What can hang from each mark:
k_683: k_870
k_283: k_307
k_667: k_283 k_683
k_287: k_943
k_943: k_62 k_287 k_308 k_641
k_641: k_667 k_943
k_307: k_62
k_898: k_943
k_33: k_283 k_308

Each row was made from one small tree. Brackets hold a mark, then the marks that hang from it, in the order of their numbers. Every link used is in the known rows. Write each row's tree.
Known rows:
{k_667 k_283 {k_683 k_870}}: [ 1.03 -2.22  0.43 -2.16  0.31  1.82 -3.07  0.00 -1.52 -0.96  2.02 -2.63
 -0.40 -1.71  1.69 -1.38 -2.22  2.96 -3.05 -5.24  0.99  0.82  0.63  4.95
 -2.85 -1.07  4.71]
{k_641 {k_667 k_283} {k_943 k_308}}: [-0.77 -0.33  0.30  2.72 -4.98 -0.18  1.56  0.02  1.61  2.11 -0.96  1.45
  0.92  2.50  1.64  2.04 -0.90 -0.16  0.88 -1.20 -3.94  0.14 -1.92 -1.05
 -1.67  1.54 -0.38]
{k_287 k_943}: [-2.55  1.78  1.79 -2.74 -4.82  1.35  3.57 -3.22  0.35 -2.44 -2.87  0.57
  1.33 -2.20 -0.22  2.36  1.45  0.29  1.38 -0.76  2.10  4.06  0.48  1.42
 -3.34 -2.85  5.29]
{k_667 k_283}: [-0.71 -1.55  0.96 -2.14 -4.37  2.30  2.42 -0.84 -1.56 -0.15 -1.14 -1.78
 -3.47 -1.22  1.78 -1.77  0.26  1.08 -3.14 -2.77  1.23  1.74  1.39  0.31
 -0.89 -0.18  4.80]
{k_943 k_62 {k_641 k_667}}: [-0.46 -2.77  0.21 -0.77 -0.13  1.53  0.27 -0.27 -1.71  1.49 -2.78  2.50
 -2.17 -2.81  1.45 -0.70  1.21 -0.44 -3.19  1.50 -0.69 -0.82  0.99 -6.00
  4.08 -2.12  1.65]
{k_898 {k_943 k_62 k_641}}: [-3.50  0.99 -0.90 -2.97  1.14  0.69  2.74 -2.11 -0.78  1.03 -3.29  1.02
  0.26 -2.75  0.83 -1.00  3.30 -0.78 -0.95  4.21  2.42  1.81  3.30 -2.01
  0.35 -3.36  1.27]
{k_287 {k_943 k_62}}: [-2.30  1.90 -0.25 -2.95 -4.14  0.87  2.22 -4.76 -0.20 -0.62 -2.65  0.39
  2.00 -1.69 -0.58  0.42  2.12 -0.36  2.07 -0.36  4.01  3.57 -0.05  1.65
 -1.53 -3.43  3.11]
{k_943 k_62 k_287 k_308 k_641}: [ 1.14  0.67  1.67 -0.34  8.30 -1.38 -1.34  0.03 -3.47  0.52  1.64 -4.21
 -4.42 -3.26  1.38 -2.95  3.11 -2.08  0.68  4.32  3.01 -1.63  0.84 -6.25
  1.83 -1.10 -2.81]
{k_641 k_667 {k_943 k_287 k_308}}: [ 0.78  0.98  1.54  1.42 -1.73  0.55  0.70 -0.35  1.31 -1.17  0.48  0.37
 -0.30  2.19 -1.34  3.88  1.45 -1.67  2.64  0.84 -4.60 -1.56 -2.60 -2.10
 -1.15  0.41 -1.66]
{k_667 k_683}: [-0.68  0.05  2.84 -0.62 -2.35  0.56  0.59 -0.09 -1.59 -3.11  1.74 -0.93
  0.01 -3.41 -1.80  0.75 -2.38  1.29 -3.01 -4.13  0.99  1.31  0.39  1.09
 -0.67  0.87  5.94]
{k_667 {k_283 {k_307 k_62}} {k_683 k_870}}: [ 2.53 -1.88 -2.66 -0.89  0.61  0.28 -2.39  0.43 -0.78 -1.88  3.83 -1.54
  3.82  0.81 -0.46 -2.29 -3.40  3.37 -1.61 -3.76  3.34 -0.33 -0.61  8.84
 -0.83  0.61  0.33]
{k_943 k_62 k_287}: [ 1.28 -0.02  0.30 -3.78 -0.07  2.58  0.00 -2.65 -2.78 -1.37  0.44 -3.30
 -4.13 -1.24 -2.15 -1.69  3.75 -1.67 -0.64 -0.05  2.92 -0.42 -0.02 -0.60
  1.85 -1.86  0.85]
{k_33 k_283 k_308}: [ 0.56  0.24 -1.47  1.07 -1.60 -0.73  3.98 -0.51 -1.56 -0.66 -0.69 -0.31
 -6.54 -2.90  1.67  0.25 -0.29  1.92 -2.86  0.48  1.21  1.59  2.23  2.09
  0.02  2.77  2.43]
{k_641 k_667 {k_943 k_62 k_287 k_308}}: [ 1.08  1.20 -0.29  1.13 -0.99  0.27 -0.69 -1.72  0.66  0.71  0.39  0.17
  0.29  2.69 -1.85  2.14  2.21 -2.36  3.27  1.42 -2.44 -2.03 -3.17 -1.99
  0.64  0.11 -3.72]
{k_33 k_283}: [ 0.43 -0.65  0.29 -1.53 -3.05  2.17  2.92 -1.05 -2.06 -0.83 -1.18 -0.91
 -6.22 -3.20  1.95 -0.11  0.44  1.34 -4.66 -2.22  0.74  2.24  2.42  0.69
 -0.17  0.28  3.54]
{k_283 k_307}: [-0.66  0.53  0.69  0.26 -3.46  1.38  1.20 -1.74 -1.35 -2.97  2.09  1.72
  0.36 -3.67 -1.46  1.55 -0.15  0.60 -1.53 -1.37  2.13  0.25  0.49  1.98
  1.76  2.75  4.07]
{k_943 k_62 k_641}: [-1.52 -1.25  1.12 -1.65  1.66  1.36  0.95 -2.02 -3.06  0.52 -1.86 -0.85
 -2.09 -4.76  1.99 -2.14  1.86 -0.58 -2.49  1.59  3.68  0.66  1.64 -5.60
  2.22 -2.20  2.56]
{k_641 {k_667 {k_683 k_870}} {k_943 k_62 k_287}}: [ 2.17 -1.13 -1.13 -1.98  0.27  3.53 -4.60 -1.49  1.98 -1.33  0.88  0.07
  2.84  3.38 -2.88  2.43  0.31 -0.37  1.65 -2.45 -2.78 -2.35 -2.83  3.57
 -0.77 -2.12 -1.47]
{k_287 {k_943 k_62 k_308 k_641}}: [-2.36  2.42  1.04  0.27  3.38 -2.69  1.05 -2.14 -0.91  1.01 -1.58 -0.48
  1.69 -3.46  2.58 -0.70  1.75 -0.79  3.15  3.54  4.21  2.50  0.70 -3.50
 -1.65 -2.55 -0.24]
{k_898 {k_943 k_287 k_641}}: [-2.00  0.77  1.28 -4.56  3.29  2.23  3.20  0.99  0.20 -2.27 -2.73 -0.98
 -2.44 -0.91 -0.24  0.54  3.79 -1.08 -0.43  4.51 -0.50  0.89  4.31 -1.54
 -1.64 -3.40  1.02]
{k_943 k_62}: [-0.75  0.04  0.12 -1.77 -3.22  1.33  1.38 -4.44 -3.44 -0.11 -0.20 -0.71
 -1.88 -3.96 -0.25 -1.16  2.08 -0.39 -1.95 -0.91  3.69  1.07 -0.34 -1.54
  1.90 -1.44  3.84]
{k_287 {k_943 k_62 k_308 {k_641 {k_667 k_283}}}}: [-1.11 -0.10 -0.61  0.65  1.54 -2.21  0.06  0.77  1.11  3.38 -3.30  1.62
  0.91  0.89  3.34 -1.52  0.28 -0.25  2.24  2.50  0.27  1.22  0.64 -2.48
 -0.69 -2.01 -2.13]
{k_641 {k_943 k_62 k_287 k_308}}: [-0.03  3.16  0.57  0.31  0.97  0.05 -0.07 -3.66 -0.96 -0.38  1.51 -3.55
  0.28  0.63 -1.27  0.53  3.06 -2.45  3.93  1.54  2.63 -0.36 -2.40 -1.57
 -1.16  0.15 -2.63]

Which tree is each row?
[-1.56 -1.57 -0.65 -1.75 -0.16  0.48 -0.72  2.33  3.36  1.32 -4.42  2.00
  2.61  2.80  0.96 -1.58 -2.07  0.85  0.25 -1.09  0.09  1.43  1.71  0.85
 -0.75 -2.04  0.11]  {k_287 {k_943 k_62 {k_641 {k_667 k_283 k_683}}}}
[ 0.70  0.41 -0.97  2.92  0.53 -1.32 -4.50 -2.71  0.14  1.23  2.77  1.65
  5.16 -0.08 -0.31  2.81 -1.30  0.35  2.10 -1.61 -2.01 -1.44 -4.09  1.45
 -0.84 -0.26 -1.32]  {k_641 {k_667 {k_683 k_870}} {k_943 k_62 k_308}}
[-1.20 -1.87 -0.05 -0.47 -8.16  3.39  2.25 -0.37  2.75  0.88 -3.69  2.34
  0.73  3.64  0.73  2.00 -0.48  0.34 -0.76 -2.80 -3.91  0.68 -0.93  0.23
 -1.53  0.12  2.08]  {k_641 {k_667 k_283} k_943}
[-1.76  3.43  0.13  0.04 -0.92 -2.64  1.23 -4.36 -1.26  0.63 -0.10 -0.39
  2.14 -2.60  0.39  0.30  1.85 -0.72  3.65  1.37  4.29  3.07 -1.07  0.10
 -1.74 -1.75  0.91]  {k_287 {k_943 k_62 k_308}}
[ 1.08  1.20  2.03  2.25 -0.37 -0.46 -1.39  2.25  2.42 -1.88  2.18 -0.07
  1.97  3.23 -3.09  3.59 -1.83 -0.90  2.10 -1.51 -4.62 -1.71 -2.66  0.23
 -1.50  2.05 -1.84]  {k_641 {k_667 k_683} {k_943 k_287 k_308}}
[ 2.00 -2.61 -2.26  0.88 -4.58 -0.07  0.06  3.98  1.63 -0.84  1.34  2.66
  2.54  3.88 -2.64 -0.99 -4.74  2.37 -2.92 -3.89 -1.80 -1.18 -0.57  5.62
  2.51  2.96 -0.31]  {k_641 {k_667 {k_283 {k_307 k_62}} k_683}}
[-2.22  3.49 -1.63 -0.15  0.04 -3.02  2.35 -3.61 -2.48  1.85  0.71  0.23
  0.70 -2.96 -0.34  0.08  3.12 -0.94  1.05  3.58  2.31  1.78  0.68  0.38
  0.04 -1.22  0.20]  {k_898 {k_943 k_62 k_308}}
[-0.12  0.91 -1.20 -0.90  5.51 -1.64  0.21  1.38 -0.03  1.76 -1.05  0.86
 -1.76  0.55 -0.06 -0.15  3.78 -2.00  1.31  6.37 -2.40 -1.43  2.04 -2.87
  1.60 -2.28 -4.42]  {k_898 {k_943 k_62 k_287 k_308 {k_641 k_667}}}
[ 1.29 -1.39 -1.47 -1.50 -2.79  3.10 -2.23  2.07  4.12  0.33 -1.15 -0.62
  1.47  7.83 -2.94 -0.91 -1.60 -0.48  0.57 -3.85 -2.53 -1.70 -1.24  3.40
 -0.13  0.92 -2.80]  {k_641 {k_667 k_283 k_683} {k_943 k_62 k_287}}
[-1.29 -0.15  1.69  1.57  1.96 -2.81 -0.21  4.33  2.85  0.77 -1.85  1.42
  2.15  1.18  2.32  0.13 -3.13  1.04  1.26  0.07 -2.09  1.42  1.40 -0.69
 -2.82 -0.29 -0.13]  {k_287 {k_943 k_308 {k_641 {k_667 k_283 k_683}}}}
[ 1.46 -1.64 -1.00 -0.44  0.94  1.20 -4.47  0.85 -0.04 -1.66  4.28 -0.62
  2.23 -0.85  0.34 -0.93 -3.40  3.32 -2.11 -5.04  1.53 -0.37  0.59  8.21
 -1.27  2.28  3.09]  {k_667 {k_283 k_307} {k_683 k_870}}
[ 0.51 -1.84  0.16 -2.12 -5.33  4.75  1.21  1.07  3.36 -0.60 -3.00 -0.16
 -1.36  6.14 -0.96  1.50  0.86 -0.57  0.48 -1.96 -4.48 -0.85 -0.78  1.02
 -1.62 -0.21 -0.50]  {k_641 {k_667 k_283} {k_943 k_287}}
[-0.39  2.90  2.60  0.39  0.10  0.45  1.46 -2.23 -0.37 -2.17  1.49 -3.39
 -0.21 -0.02 -0.67  2.42  2.36 -1.85  3.37  0.96  0.57  0.10 -1.75 -1.64
 -3.07  0.37 -0.62]  {k_641 {k_943 k_287 k_308}}
[-1.20  0.96  0.61  1.79  2.92 -3.39 -1.13  1.30  1.39  1.25 -1.05  2.16
  3.40 -0.69  0.77  0.34 -1.58 -0.07  2.22  1.58  0.18  0.87 -0.07 -1.80
 -0.41 -1.29 -1.14]  {k_287 {k_943 k_62 k_308 {k_641 {k_667 k_683}}}}
[ 0.72 -1.94 -0.15  2.96  4.52 -3.08 -2.79  4.00 -0.67  3.57  0.91  0.23
 -1.12 -0.29  2.38 -3.55 -2.97  0.53 -2.21  0.12 -0.77 -1.64  0.70 -3.77
  2.62  1.58 -2.13]  {k_943 k_62 k_308 {k_641 {k_667 k_283 k_683}}}
[ 1.10 -0.79 -1.70  0.14 -2.55 -0.49  0.73  2.60  0.42 -1.99  2.62 -0.98
  3.12  2.41 -2.34 -2.89 -4.52  2.28 -2.26 -4.05  3.37  0.29  0.00  6.86
  0.70  3.28  0.25]  {k_667 {k_283 {k_307 k_62}} k_683}
[ 1.42 -0.10 -1.67  0.75 -1.09  0.66 -1.01  0.08  1.70  2.52 -0.35 -0.92
 -0.72  5.68 -0.37 -0.48  1.30 -1.65  2.53  0.23 -2.31 -1.85 -2.31 -0.17
  0.00  0.69 -4.90]  {k_641 {k_667 k_283} {k_943 k_62 k_287 k_308}}
[-1.97 -0.75 -0.03 -1.99 -1.42  1.04  1.33 -1.07  1.27  0.76 -5.11  3.31
  1.54 -0.65  1.12  0.65  1.40 -0.49  1.05  1.92  0.18  1.54  1.08 -2.32
  0.27 -4.00  1.27]  {k_287 {k_943 k_62 {k_641 k_667}}}
[-0.52 -1.56 -1.75  0.20 -5.53  2.02 -1.05  0.60  3.34  1.73 -1.67  1.55
  3.56  5.41 -1.32 -0.47 -2.92  0.53 -0.61 -4.67 -1.85 -0.13 -1.58  2.77
 -0.09  1.45 -0.09]  {k_641 {k_667 k_283 k_683} {k_943 k_62}}
[ 1.33 -1.93 -1.01  3.53  2.33 -3.07  1.12  3.88 -0.73  1.60  0.74  1.86
 -0.09  0.21  2.55 -1.71 -1.87  0.86 -1.28  2.93 -1.02 -1.75  0.16 -2.71
  2.86  1.69 -3.65]  {k_943 k_308 {k_641 {k_667 {k_283 {k_307 k_62}}}}}
[ 0.25 -2.11  2.16  3.12  3.55 -2.75 -1.28  5.65 -0.09  1.52  0.77  0.45
 -1.33 -0.91  3.01 -1.35 -3.82  1.30 -2.88 -0.47 -3.27 -1.14  1.34 -3.78
  0.54  1.94  0.13]  {k_943 k_308 {k_641 {k_667 k_283 k_683}}}
[ 1.48  1.47 -0.01  2.00  0.75 -0.97 -2.75  0.80  1.90 -0.16  2.28 -0.21
  2.47  3.84 -3.65  1.69 -0.97 -1.44  2.82 -0.90 -2.62 -2.31 -3.27  0.50
  0.28  1.60 -3.86]  {k_641 {k_667 k_683} {k_943 k_62 k_287 k_308}}
[ 2.21 -0.91  0.74  0.63  6.41 -1.14 -1.91  1.89 -2.00  1.34  0.75 -0.83
 -4.50 -1.32  0.85 -1.33  2.47 -2.00  0.04  4.17 -1.47 -3.15  0.12 -6.60
  3.50 -0.92 -3.81]  {k_943 k_62 k_287 k_308 {k_641 k_667}}
[ 1.91  1.69  0.62 -0.29  3.51 -1.40 -0.96 -2.22 -3.90 -0.01  3.27 -4.15
 -4.13 -2.45 -1.09 -1.73  3.27 -2.08  1.31  1.75  3.01 -1.08 -1.09 -2.17
  1.67 -0.24 -1.55]  {k_943 k_62 k_287 k_308}
[ 1.09  0.79 -2.83  2.74 -0.86 -1.10  2.42  0.45 -0.19 -1.62  1.51  1.71
 -4.04 -1.94  0.35  0.82 -1.44  2.32 -1.94  0.68  2.04  0.43  2.33  5.20
  1.62  6.24  0.66]  {k_33 {k_283 k_307} k_308}
[ 0.14 -0.54 -0.07  0.46 -1.99  0.53 -1.26  2.95  1.12 -1.94  2.93 -0.26
  1.49  0.82 -1.72 -1.81 -4.41  2.42 -2.83 -5.23  1.76  0.19  1.49  6.12
  0.17  4.97  2.89]  {k_667 {k_283 k_307} k_683}
[-1.64  0.91  2.74  2.07  2.12 -3.15  0.19  2.86  1.87 -0.65 -1.11  2.40
  3.01 -1.28  1.29  2.19 -2.36  0.48  1.66  1.04 -2.08  1.42  0.53 -1.98
 -2.21 -0.84  0.87]  {k_287 {k_943 k_308 {k_641 {k_667 k_683}}}}
[ 0.70 -2.01 -1.72  1.19 -3.18  2.61 -3.90  0.96  4.16 -0.80  1.25  3.21
  5.76  4.17 -0.55  2.69 -3.82  2.38  0.09 -4.87 -3.52 -1.36 -1.61  7.42
 -1.86  2.44  0.36]  {k_641 {k_667 {k_283 k_307} {k_683 k_870}} k_943}
[-0.37  3.57 -1.42 -1.78  2.94 -1.71  1.18 -2.16 -1.59  0.32  1.39 -1.96
 -1.34 -0.64 -1.77 -0.55  4.64 -2.05  2.27  4.35  1.62  0.33  1.12  1.11
 -0.23 -1.64 -2.44]  {k_898 {k_943 k_62 k_287 k_308}}
[-1.13  2.57 -0.45 -1.77  7.24 -1.81  0.89 -0.22 -1.29  0.86 -0.15 -2.10
 -1.81 -1.24  0.39 -1.52  4.42 -2.07  1.78  6.66  1.67 -0.03  2.77 -2.62
  0.09 -2.26 -3.51]  {k_898 {k_943 k_62 k_287 k_308 k_641}}
[-0.27 -1.24  2.97  2.85  2.23 -2.07  0.88  1.78 -2.16  0.88  0.09  1.93
 -2.75 -4.55  3.14  1.28  0.06 -0.12 -2.02  2.83 -3.14 -0.90  0.62 -7.65
  1.69 -0.22  1.32]  {k_943 k_308 {k_641 k_667}}
[ 0.79 -0.30 -0.36 -1.13 -2.53  2.90 -1.94  0.25  2.78 -1.29 -0.15  0.37
  2.32  4.85 -4.45  1.76 -0.75 -1.17  1.18 -2.61 -2.70 -1.89 -2.21  1.61
  0.43  0.31 -1.60]  {k_641 {k_667 k_683} {k_943 k_62 k_287}}
[-2.03  3.15  0.53  1.97 -1.82 -1.07  1.23 -5.25 -1.64  1.06  0.99 -1.38
  2.42 -1.92  0.46  0.97  1.68 -1.50  2.76  0.71  3.24  1.19 -2.61 -2.29
 -1.13  0.51 -0.17]  {k_641 {k_943 k_62 k_308}}
[ 2.20  0.88 -4.63  2.38 -1.48 -2.25  4.34  0.07 -0.99 -1.63  1.07  1.01
 -2.53 -0.49 -0.54 -0.48 -1.55  2.25 -1.51  2.09  3.65  0.51  1.01  6.07
  2.11  4.60 -1.98]  {k_33 {k_283 {k_307 k_62}} k_308}
[ 2.43 -0.84  1.11  1.42  7.91 -2.12 -3.72  4.07 -1.00  0.65  2.35 -1.30
 -2.53 -0.18 -0.79 -1.73 -0.43 -1.22 -0.47  2.07 -1.70 -3.36  0.07 -4.52
  3.20  0.56 -3.90]  {k_943 k_62 k_287 k_308 {k_641 {k_667 k_683}}}
[ 0.88 -4.88  1.00 -0.98  2.51  1.77 -2.89  3.47  0.17  0.26 -0.92  1.00
 -1.22 -1.05  3.42 -0.64 -2.47  2.46 -4.22 -2.16 -3.37 -0.88  1.76 -0.71
 -0.30 -1.69  2.74]  {k_943 {k_641 {k_667 k_283 {k_683 k_870}}}}
